Each row was made from one walk, in order. Every step used is in the known rows, and no mark comes twice. Write each row's walk.
Known rows
W J G: [-1.168  0.870 -2.184  1.361 -0.512  1.578 -0.429  3.410  2.976  0.237
  0.256  2.010  0.103  4.334  0.772 -2.366  0.980 -0.754  0.581  4.940]
G K: [ 0.343 -0.818 -1.357  0.079  1.562  3.475  1.333 -3.530 -0.322  2.805
 -0.539  1.143  0.286  1.820 -1.231 -0.731  2.035 -1.172 -2.612 -5.046]
Q W J G K T M: [-1.126 -2.356  0.334 -0.316  5.241 -0.706 -0.690 -1.761  0.581 -2.978
 -4.229  1.048  1.478 -3.589 -2.684 -0.303  1.023 -3.628  3.813  6.029]
G K T J: [ 2.012 -0.740 -2.478  0.742 -0.531  1.969 -1.644 -4.704 -3.774  1.182
  1.284  0.626  1.118 -2.827 -4.924 -1.580  3.012 -1.428 -1.152 -5.335]
J G M: [-0.814 -0.421 -1.499  1.004 -3.232 -0.978  0.454  3.239  3.413 -0.172
 -0.330  0.204  0.346  0.690  3.860 -0.126 -0.493 -3.598 -0.715  2.477]
T M W: [ 0.761 -0.823  2.029 -0.096  3.565 -0.359  0.652 -0.811 -0.261  2.677
 -0.017 -0.730 -1.951 -1.173  1.618 -0.043 -2.295  1.883 -0.370 -2.751]
K T: [-0.776  1.096 -2.925  1.830 -1.357  0.161 -4.788 -0.422 -2.761  1.029
  0.350  1.424  1.138  0.357  2.050  0.825  3.336 -0.764 -0.084 -2.023]
J G: [-1.616  0.627 -0.931  0.856 -3.532 -0.522 -0.752  0.817  1.536  1.035
  0.036  2.099 -0.494  1.969  0.744 -0.996  0.957 -1.279 -1.330  1.274]
T J G: [ 0.104  0.178 -1.023  0.226 -4.483 -1.296 -1.138 -0.169  0.528  0.475
  1.890  0.668 -0.115  0.025 -3.794 -3.254  0.755  0.170 -1.959 -0.553]
Q T J G: [-0.118  2.351 -0.962 -0.318 -5.497 -0.359  1.518 -0.216  1.170 -1.185
  2.998 -2.248  0.060 -0.250 -2.510 -1.867  1.289  1.239 -2.476  1.535]
T J G K: [ 0.825 -1.372 -0.482 -0.516 -2.612  1.113  2.321 -3.361  0.496  1.353
  1.017  1.358 -0.568 -1.084 -6.356 -3.315  0.786 -1.921 -2.392 -2.159]
Q T: [-0.380  2.791 -1.893  0.221 -1.535  2.359  0.568 -0.105  0.248  0.623
  1.594 -2.469  1.101  2.484  2.592  0.766  2.284  2.047 -2.686 -1.228]
W K: [-0.656  0.756 -0.042  0.978  0.920  1.184 -3.392  0.361 -1.190  2.537
  0.680  0.065  2.832  2.676  0.297  1.007  4.418  3.458 -2.505 -5.340]
M W J G: [-0.686  0.717 -0.247  0.596 -0.637  0.583  3.755  2.229  2.180  0.542
 -0.599  2.047 -4.959  3.605  1.196 -2.273 -2.715 -1.342  1.926  4.212]
K T M W: [ 0.424 -0.216  0.778  0.899  2.677 -1.205 -2.082 -1.234 -3.068  1.562
  0.061  0.275 -1.635 -3.682  2.710  1.858 -1.173  0.206  1.786 -1.335]
G K T M W J: [ 1.841 -1.303  0.176  0.863  7.257  3.246  1.887 -2.141 -1.812  1.464
 -0.817  0.841 -1.222 -2.754  0.048  0.181 -1.218 -1.427  3.245  0.944]
W K T M: [-0.771  0.129  0.978  1.876  3.886 -0.366 -7.477  0.023 -3.220  1.281
  0.962 -0.326  5.495 -3.273  1.114  3.546  4.885  3.394  0.315 -2.551]
T J: [ 1.358  0.169 -1.965  0.266 -1.540  0.630 -2.772 -0.952 -1.030  1.453
  2.224 -1.129  1.174  0.612 -3.134 -3.145  1.922  2.396 -3.116 -4.982]
K T J G Q W M: [ 1.005 -0.520 -2.248 -2.815 -1.707 -0.637 -0.299 -2.535 -3.222 -6.626
 -1.543  0.143 -0.609 -1.033 -4.949 -0.161 -3.206 -1.751  1.427  2.842]
J G Q T M W K: [-0.112  1.045  6.473 -2.320  1.345 -0.195  6.185  0.706  1.657  0.269
  1.072 -1.994 -1.859 -0.808  2.880  4.209 -4.804  4.574  0.271  1.252]

Which walk is each row?
[ 1.011  0.136 -0.643 -0.368 -4.956 -1.460 -1.259 -0.190 -1.281 -0.576
  1.870  1.754 -0.243 -0.720 -1.462 -0.428 -1.824 -0.617  0.142  0.412]
K T J G Q
[-0.110  0.719  1.831  0.219  1.034  0.342  0.575 -0.847 -1.940  2.860
 -0.384  0.200 -2.268  2.107  0.593  1.146  0.909  2.819 -0.880 -6.312]
M W K
[-0.725 -0.424  2.216  0.352 -1.995 -2.181  3.085  2.532  1.641  0.288
 -0.906  0.029 -2.723 -0.056  3.030  1.444 -1.623 -1.646  0.625 -0.295]
J G M W K
[-0.023  0.273 -0.628 -0.202  0.135  2.152  2.481  3.862  3.801  0.473
  0.256  2.133 -0.261  6.104  2.226 -1.148 -2.894  0.388  0.525  4.644]
W J G Q
[-0.250 -1.281 -0.466  1.552  4.265  2.299 -0.668 -0.316  0.987  0.053
 -0.340  2.286  2.428 -3.000 -0.923 -0.075  1.480 -3.104  2.928  6.138]
W J G K T M
[-1.142 -1.255 -1.385 -0.231  0.705 -2.121  0.620  4.285  4.437 -3.971
 -3.786 -1.130  0.067  2.392  1.899 -2.211 -0.800 -3.725  2.129  6.364]
Q W J G M
[ 1.292 -0.495  1.147  0.485  6.740  1.609  0.991  1.940  1.286  1.825
  0.114 -0.738 -1.180  0.818  1.886 -1.352 -2.389  2.385  1.520  1.200]
T M W J
[ 1.082 -0.857  2.038 -0.193 -3.104 -2.572  2.658  1.647  0.723 -0.161
  1.280 -1.481 -2.233 -1.980 -1.582 -0.759 -1.859 -0.274 -0.405 -1.862]
T J G M W K
[-0.759  0.269  1.316  1.360 -3.114 -2.869  0.330  2.115 -0.941 -0.560
 -0.939  0.912 -2.230 -2.415  3.922  2.929 -0.554 -3.356  2.858  1.205]
J G M W K T
[-0.512 -0.763 -1.005 -3.470  0.361  1.209  2.844 -1.466  0.127 -4.901
 -3.384  0.761 -1.416  3.685 -1.091  0.489 -4.549 -1.435 -0.072  3.338]
J G Q W M
[ 0.826  1.279 -1.531 -0.150 -5.361 -0.886  2.622  2.274  3.053 -2.531
  3.373 -4.091  0.952 -1.776  0.393 -1.266 -0.401 -1.117 -1.834  2.920]
Q T J G M
[-0.272 -0.208 -1.065  1.662  2.560 -0.437 -6.082 -0.289 -2.137  1.302
  0.724  0.002  3.683 -3.040  2.162  1.630  2.374  0.511  0.344 -0.483]
K T M
[ 0.801 -0.252  1.308  0.401  1.197 -0.105  1.494  1.710  0.002  1.943
 -0.231 -1.736 -1.388  0.903  3.561  1.417 -0.738  0.464 -0.468 -4.666]
G M W K
[-1.736 -1.552  4.092 -1.760  2.493 -4.490 -3.421 -0.262 -1.026 -2.661
 -3.299  0.413  2.713 -3.012  0.218  4.088 -0.636  1.609  2.090  1.128]
J G Q W K T M
[ 0.459 -1.518  1.260 -3.365 -2.876 -3.573  1.399 -1.521  1.107 -2.269
 -2.206 -0.516 -1.773  1.389 -4.079 -2.533 -3.616  0.582 -0.805 -1.181]
T J G Q W
[-1.050  1.465 -1.420  2.060  0.039  0.214 -6.229 -0.348 -3.714  1.316
  0.352  0.900  3.433  0.231  0.837  2.437  5.784  1.629 -0.312 -3.919]
W K T
[ 2.424  1.945 -0.587 -2.079 -1.896  2.221  2.871 -0.500  0.297  0.061
  3.676 -3.624  0.890  2.204 -0.311 -0.245 -1.860  4.332 -3.233 -3.249]
G Q T J
[-1.628  0.132  0.129  0.122  0.983 -2.822 -6.397 -1.802 -4.264 -1.857
 -3.662 -0.349  2.040 -0.291 -0.979  2.185  5.381  1.015  0.491 -4.028]
Q W K T
[ 0.409  0.531  2.407 -1.025  4.066  3.443  8.947 -0.561  3.282 -0.242
  0.239 -1.370 -2.941 -1.323 -0.041  0.121 -3.372 -0.787  1.630  6.139]
Q T M W J G K
